Known rows, with every step that occurs
vunoz neke nudif: [-16  34  10  -4 -15  -4   7  11 -31 -47 -56 -18 -14   7  19  62  -4 -21
  -4   5  -8  30  33  17 -10 -31   0  33 -38  15 -18  23]
nimo neke: [ 11 -16  33 -33 -30 -22 -10  -1 -27  28   0   1  34  13  22  12 -19  14
   5 -17  15  14 -16  20  -6  26  25  15   0  -6 -12  10]
nimo neke fuzesaz vunoz: [  4 -11  25 -49 -12 -12   7 -10  -1 -10   6 -31  -3 -17  68   1 -48  -3
  -6 -28  27  24 -39  47 -24  23  15  -9   0 -25  11  -2]
dafimod neke guse fuzesaz: [ 23  26  -8  68  46  16  29   6 -28  52  53  41  -2 -41 -48 -13  77  19
 -85  42   5  22   2   8 -28 -44 -23  16 -51  13  -8 -21]
nimo neke nudif fuzesaz: [-53   5  46 -56 -41 -23 -47   2 -42 -21 -23  29  10  17  42  45 -26  10
   0 -23  -4  21  12  -7 -10   0   4 -17   5  -3 -22  11]
guse fuzesaz: [-12  32  -8  30  27  13  23  10   7  29   8  24  27   0 -13  11  23   7
 -42  24   8  -4   0  -3  11   7 -15  13  -4  23   3 -21]
gita neke nudif fuzesaz vunoz: [-64 -20   3 -36 -54   3 -31  55 -14 -46  -8 -17 -61 -22  41   1 -48  11
 -33 -45 -35  32  -8  33 -46 -48 -48 -31  11   5 -20 -15]
nudif fuzesaz dafimod: [ -8  -1   2 -59 -41   3 -33   1  -9 -20  21   5 -29 -39  22  -8  -9 -14
   8   2 -68   9  20 -25 -49   6 -55 -37  24 -20  -9 -39]
dafimod neke guse: [ 33  -4  -1  40  18   0   9   0 -35  24  48  22 -29 -45 -37 -23  57  14
 -41  18  -4  23   4  12 -40 -50  -6   5 -45 -11 -10  -3]
dafimod neke fuzesaz guse: [  21    0  -12   -8   28  -16   13   -6    6   28    2    5 -107  -75
   23  -31  -10   10  -61   54   -5   49  -18  -15  -28  -39  -22    8
  -27  -28  -20   -9]
fuzesaz dafimod neke nimo: [ 45 -40   2 -37  -3 -12  32  39 -16  -8  43  28 -75 -76 -16 -27  30 -23
   2  52 -38  30  30 -33 -71 -40 -30 -30 -12 -40 -29   0]
nimo neke vunoz fuzesaz: [ -9   6  38 -31 -38   5  -4 -17 -57 -15   1 -10   3  13  35  41 -32 -21
 -16   1  31  52 -45  35  12 -21  59   8 -37  44 -12  18]
guse neke nudif fuzesaz: [-60  24  11  -8 -34   4  -8  -9  -8 -71 -14  31   2  -6  -2  34  37  14
 -37   2 -25  16  -6 -26 -31 -22 -43 -12   9  15   8  -5]
nimo neke fuzesaz: [  5  -1  50 -40   1 -16   6 -22  -6 -14  -6  -5  14  -5  47  20 -46   8
 -17   1  37  23 -24  13   7  28  25   0  -7 -20 -24  16]
gita neke nudif fuzesaz guse: [-41  -2   6 -20 -42 -16 -55  49 -21 -14 -12  14 -85 -50  47  -1 -51  25
 -69  -6 -60  76   9  -4 -30 -57 -51 -14   2   7 -49 -10]
nudif fuzesaz: [-39   2   1 -29 -21   0 -34 -13   1 -10  -6  21   0   2   8  10 -14   2
   0 -14 -18 -19  11 -15 -15   1 -32 -16   8  -7   8 -38]
fuzesaz guse neke dafimod: [ 45  23  -7   4 -41 -12   2  -8  -3 -16  54  11 -25 -80  46  16  35  15
 -82  -5 -61  48 -28 -16 -43 -19 -47  33  35  12  54  -7]
nimo neke guse vunoz: [ 45  -9  63  57 -24 -30 -10   2 -90  28  61  12  57 -19  -5  -6  54   5
 -39 -38   4  44 -19  24 -44 -20   5  46 -14  25   8  17]
neke gita: [  4  -1  -3 -16   2  25  -7 -16   6 -56  16 -16 -31 -24  29  34 -17  -9
   2  26   4   2  30 -18  15  -7   7  -7  -8 -14  -7   2]
fuzesaz dafimod neke: [ 41 -20  -8 -39 -14  -8  16  22 -20  23  30  -5 -68 -59 -12 -36  32  -2
  -4  43 -38  22  -5 -12 -62 -19 -30  -9  -2 -24 -22  -8]
guse fuzesaz dafimod neke vunoz: [ 13  32  -5  -1   3  14  36  40 -36  19  63  15 -56 -73 -12  -9  53 -22
 -74  70 -17  38 -17  -6 -59 -50 -26 -22 -36  27 -12 -23]
fuzesaz guse: [ 21   6 -22   6  -8 -18 -23  11  -4  31   9   8 -43 -42  28 -24  -7  -1
 -28  14 -35  44  -2  -1 -10 -20 -15   8  -2  -3   4  -7]
nudif fuzesaz vunoz: [-39  -9 -24 -36 -38   1 -31   2   4 -11   8  -5 -17 -10  30  -9 -16 -10
  18 -41 -23 -11  -5  22 -46  -6 -43 -25  11 -11  41 -53]
nudif fuzesaz guse neke dafimod: [  1  25  -8 -24 -62 -11 -33 -19  -1 -23  45  29 -26 -80  53  25  20  18
 -74 -17 -78  35 -18 -31 -60 -19 -76  14  40   5  60 -43]
gita neke: [  3 -25  13   2 -22   3   1  39  -5   2   0 -18 -24 -17   0 -15 -35  29
 -37 -14  -7  24 -24  30 -12 -16 -13   9   4   4 -43  -1]
fuzesaz vunoz neke: [ 10   5 -29 -19 -39   0   8   5 -15  -5 -31 -51  -6 -13  34  16  -9 -28
  21 -31 -16  11  -5  68 -43 -15 -19  40 -32  -1  34 -29]
guse vunoz fuzesaz dafimod neke nimo: [ 60 -42  17  -1 -19   2  53  30 -64   2  36  13 -79 -58 -40 -20  55 -34
  -9  63 -25  45   1 -37 -74 -70 -36  30  -4  12 -19  12]
vunoz neke gita: [ 13  13  -8 -28 -23  20   3 -22  -9 -61 -27 -43 -20 -23  40  71 -26 -21
  14  22   0  12  41  15  -3 -12   2  42 -43 -13  -5 -11]
nimo neke gita: [ 15 -16  31 -51 -28   0 -19 -18 -20 -30  11 -14   4 -13  55  48 -35  10
   9   7  22  18  10   0  11  19  35   7 -12 -17 -18  12]
fuzesaz vunoz neke nimo: [ 14 -16 -23 -19 -27  -9  24  22 -11 -41 -12 -12 -14 -29  25  22 -12 -47
  27 -18 -13  21  32  48 -56 -36 -15  21 -40 -15  28 -19]
nudif neke: [ -8  -8  14 -15 -13  -8  -5 -18 -17  13 -16 -10  10  27   5   8 -12   6
   5 -46  11 -12 -11  15 -19   5 -20  20 -18  -3 -36 -18]
neke fuzesaz: [ -7  10  17  -9  33   8  18 -22  19 -38  -5 -10 -21 -18  21  12 -26  -5
 -28  18  19   9  -2  -7  11   4   1 -15  -9 -14 -13  10]
gita neke nimo: [  6 -49  22  -2 -12  -2  21  57   0 -31  12  16 -24 -35  -3  -6 -30  10
 -30   2  -8  36  13   8 -23 -39  -9 -12  -3 -12 -53   7]
vunoz neke fuzesaz guse: [ 23  31  -9 -14   2 -12   5 -22  -2 -14 -34 -33 -55 -56  60  21 -42 -25
 -42  29 -21  63  11  21 -16 -19 -20  42 -45 -10  -8 -20]
nudif neke guse vunoz fuzesaz: [ 28   3  37  71 -14  12  11 -42 -92   9  24 -13  15  14 -28  10  45 -11
 -40 -42   8  33 -25  25 -33 -49 -27  67 -41  48 -26  -3]
dafimod neke fuzesaz: [  3  -5  12 -18  34   3  39 -14  11  -1  -1   0 -62 -33  -6  -8  -1   9
 -34  46  30   2 -15 -14 -17 -24  -6   0 -26 -26 -20   2]

Rows
[-15  -5  17   4 -35  37  11  28 -33 -34   2 -33 -52 -17  16  16 -44  -8
 -57   6  10  58 -51  44   6 -65  25  -1 -32  54 -49   7]
gita neke vunoz fuzesaz
[ -3   6  -6  -4  -4  17  40 -19  30 -59  15 -26 -15 -41  25  -9  15   0
 -40  -6   9  24 -55  29 -41  -4 -32  -5   1  -6  41 -14]
guse neke fuzesaz vunoz
[-20  -8  24   3 -35   5   1  48 -24 -31  26 -15 -34 -35  14   2 -35   3
 -64 -15   3  42 -33  37 -19 -57  10 -15 -22  30 -35   2]
gita neke vunoz
[-13  22 -33  22   9  16  21  25   9  25  20  -5  11 -10  11 -10  20  -3
 -33  -3   3   2 -18  34 -18  -2 -29   8  -3  19  39 -34]
guse fuzesaz vunoz
[ -9   1   3  -1  -7  -8  15  14 -32   2  26  13 -54 -34 -15   1  25  -9
 -32  25  17  16 -24   6 -39 -66  16 -13 -45  17   1   3]
dafimod neke vunoz
[  17   17   12   76   20   28   17   40  -20   17   51   12   19  -42
  -18  -11   19   36 -113    3  -11   50   -4   40  -13  -35  -30   12
  -29   29  -43  -22]
gita neke guse fuzesaz
[ -7  19 -23  -1 -44  10 -33 -19 -36 -29  10 -18   7 -41  31  19   5 -24
  -3 -53 -45  23  27  68 -71 -36 -49  14 -55 -12  42 -66]
nudif fuzesaz vunoz neke guse
[ 21  13  18  39  15 -24   6  -2 -24  10  23  -6 -57 -58  26 -20   5 -10
 -68  18  -6  57 -20 -22 -30 -33 -32  38   2  18  11   4]
neke fuzesaz guse vunoz
[-18   8 -21 -21 -30 -14 -55  -3  -4  23   5  23 -41 -37  36 -13 -23   4
 -19  -4 -52  28  12 -16 -23 -17 -46  -7   4 -10  11 -44]
nudif fuzesaz guse
[ 28  23  15 -25 -46  -7   8 -10 -18 -33  -7 -25  -1 -31  44  72 -10 -18
 -14 -22 -26   4  20  17 -28 -13 -15  49  -3   1  30  -9]
vunoz neke dafimod
[ 35  18  34  15 -56 -20  18   2 -64 -14  10 -28   9 -33  22  63  28 -24
 -30 -35 -19   6   4   9 -55 -28 -36  92  11  33  49  -1]
guse vunoz neke dafimod
[ 25  56  -7  64  20  22  23  -6 -32   8   8   5  50 -28 -12  40  48  -9
 -67  16 -15  36  30  43 -15 -26 -24  48 -66  30   5 -35]
vunoz neke guse fuzesaz
[-65  21  14 -26 -15  -3 -35   2 -15 -48 -21  28 -23   7  17  37 -10  -5
  -9  -6 -19   4  29 -27  -4 -20 -20 -29   3   2 -11   4]
neke nudif fuzesaz
[ 11 -18 -10 -24   0  16   8 -10  -3 -19  15  -6 -74 -38   3  20   6  11
  -6  48  14   0  17 -20 -13 -33   2   7 -27 -25 -15  -1]
dafimod neke gita
[-26   2 -33 -66 -64  23 -30 -22  -8 -71 -19 -48 -35 -36  69  64 -47 -28
  29 -18 -26  -1  39  33 -48 -20 -38  15 -33 -24  33 -60]
nudif fuzesaz vunoz neke gita
[-44  27  -6 -18 -17 -19 -55  10 -22 -17  -9  30 -65 -32  44  15 -18  -4
 -33   7 -53  53  28 -31 -17 -44 -37 -21  -1   4  -3  -5]
neke nudif fuzesaz guse
[ -3 -28  22 -14  -4 -14  14  -2 -17 -19  -3  30   0  10   0  16 -12 -16
   8 -30  10   2  25  -3 -31 -19 -14  -2 -25 -18 -43 -10]
nudif neke nimo
[-64  -9  27 -26 -40   2 -33  40 -14 -49 -19   5 -42  -8  20  20 -44  22
 -43 -19 -28  29   8   0 -16 -38 -34 -19   7   5 -54  -2]
gita neke nudif fuzesaz
[ 35   7  29  88   3  -5   2   0 -66   4  60  12  21 -32 -33 -14  70  -4
 -47 -20  -9  30   1   6 -39 -40 -21  32 -14  34  22  10]
neke guse vunoz
[ 44 -16 -14 -42 -18  21  27   0 -31  20   4 -20 -88 -41 -12 -20  16 -12
  -2  62 -33  36 -18  -9 -35 -28 -19  10 -11  -5 -32  -1]
vunoz fuzesaz dafimod neke
[-10  12 -27  -8 -50  -3 -29 -13   2   4  13  31 -13 -49  18 -13  20  22
 -49   3 -57  43 -25 -20 -50 -15 -67  13  11   4  28 -50]
nudif fuzesaz guse neke
[ -6   1  -5 -16  18  10  16  -7  24 -37   8 -35 -36 -29  42  -9 -29 -18
 -13  -9  12  10 -21  26 -21  -3 -12 -22  -6 -18  22  -8]
neke fuzesaz vunoz
[ 23  20  15  -3 -37   5  24 -16   3 -50  41   8  16 -45  18  38  43  14
 -54 -15 -26   5 -29 -14 -37  -4 -31  20  38  10  49   4]
guse neke dafimod
[  4   4  -4   8 -38  15 -11  32 -38  -6  13 -27 -96 -57  41  -6 -56  -8
 -86  15 -26 103 -47  41  -4 -82   7   6 -39  51 -40   1]
gita neke vunoz fuzesaz guse
[ 21  -2   5 -33 -23  -1  13  30 -41 -11  54  -2 -84 -76   2 -21  33 -31
 -31  44 -27  41 -15  -2 -68 -59  -9 -35 -34   4 -12  -5]
fuzesaz dafimod neke vunoz
[ 14  18  13 -23 -42 -10 -26  -8 -62  21   9  -6 -43 -26  63  21 -40 -22
 -41  13  -3  99 -46  33   4 -39  45  14 -41  45  -8   8]
nimo neke vunoz fuzesaz guse
[ 12   4 -32 -37 -39  23   1 -10  -8 -64 -12 -67 -39 -36  61  54 -28 -32
  25  -6 -11  17  26  49 -34 -20 -11  34 -40 -18  27 -26]
fuzesaz vunoz neke gita
[-32  13  28 -51 -46 -41 -69   9 -47   8 -12  34 -31 -19  70  24 -33   8
 -30 -12 -41  65  11 -11 -24 -14 -11  -9   1  -5 -15   4]
nimo neke nudif fuzesaz guse
[  47   -4   54   52  -29   -1   -1  -21 -100   24   37   -2   39    0
   -6   13   35   -4  -33  -17   14   59  -37   29  -17  -30   11   61
  -23   45   -1   23]
nimo neke guse vunoz fuzesaz
[ 15   5  13  30 -41 -16  17   2 -60   8 -24 -29  22   0 -13  24  31 -19
  -3 -15   1  10  -5  21 -47 -27 -27  91 -20  33  19  -7]
guse vunoz neke
[ 32  20 -33  16 -27  20  15 -23  -6   3  -5  -5 -36 -32   9  -8  23   8
 -52  37 -36  72 -51   0 -10 -26 -24  46  -7  30  16 -12]
vunoz fuzesaz guse neke
[ 39  -9  -8 -11  22   3  52  51 -11  22  50  52 -49 -74 -28 -17  53 -14
 -42  81 -30  29  31 -36 -57 -36 -42 -16 -16 -17 -25 -21]
guse fuzesaz dafimod neke nimo
[  7  35  14  59  32  15   9 -20 -38  27  39  26  47   1 -16  10  46  10
 -74 -25   4  14   4  26 -20 -16 -37  20 -51  20 -33 -37]
nudif neke guse fuzesaz
[ 33  12 -23  25 -24  10   0  -1 -38 -17  18 -37   5 -42  26   9  22 -30
 -11 -37 -28  39  15  83 -55 -37 -19  29 -61  -1  31 -29]
fuzesaz vunoz neke guse
[ 25  14 -27   3  -7  11 -12 -12 -14  26 -14 -10 -64 -22  29  -5 -24  -9
 -22  32 -27  60 -15   3  13 -25  -3  22 -11  20  -3  -5]
vunoz fuzesaz guse
[  0 -17  -9 -69 -41  -5 -17   8 -18  15  26  13 -69 -59  -4 -26  15   1
   0  28 -53   0   8 -30 -73 -18 -64 -22   9 -35 -16 -44]
nudif fuzesaz dafimod neke
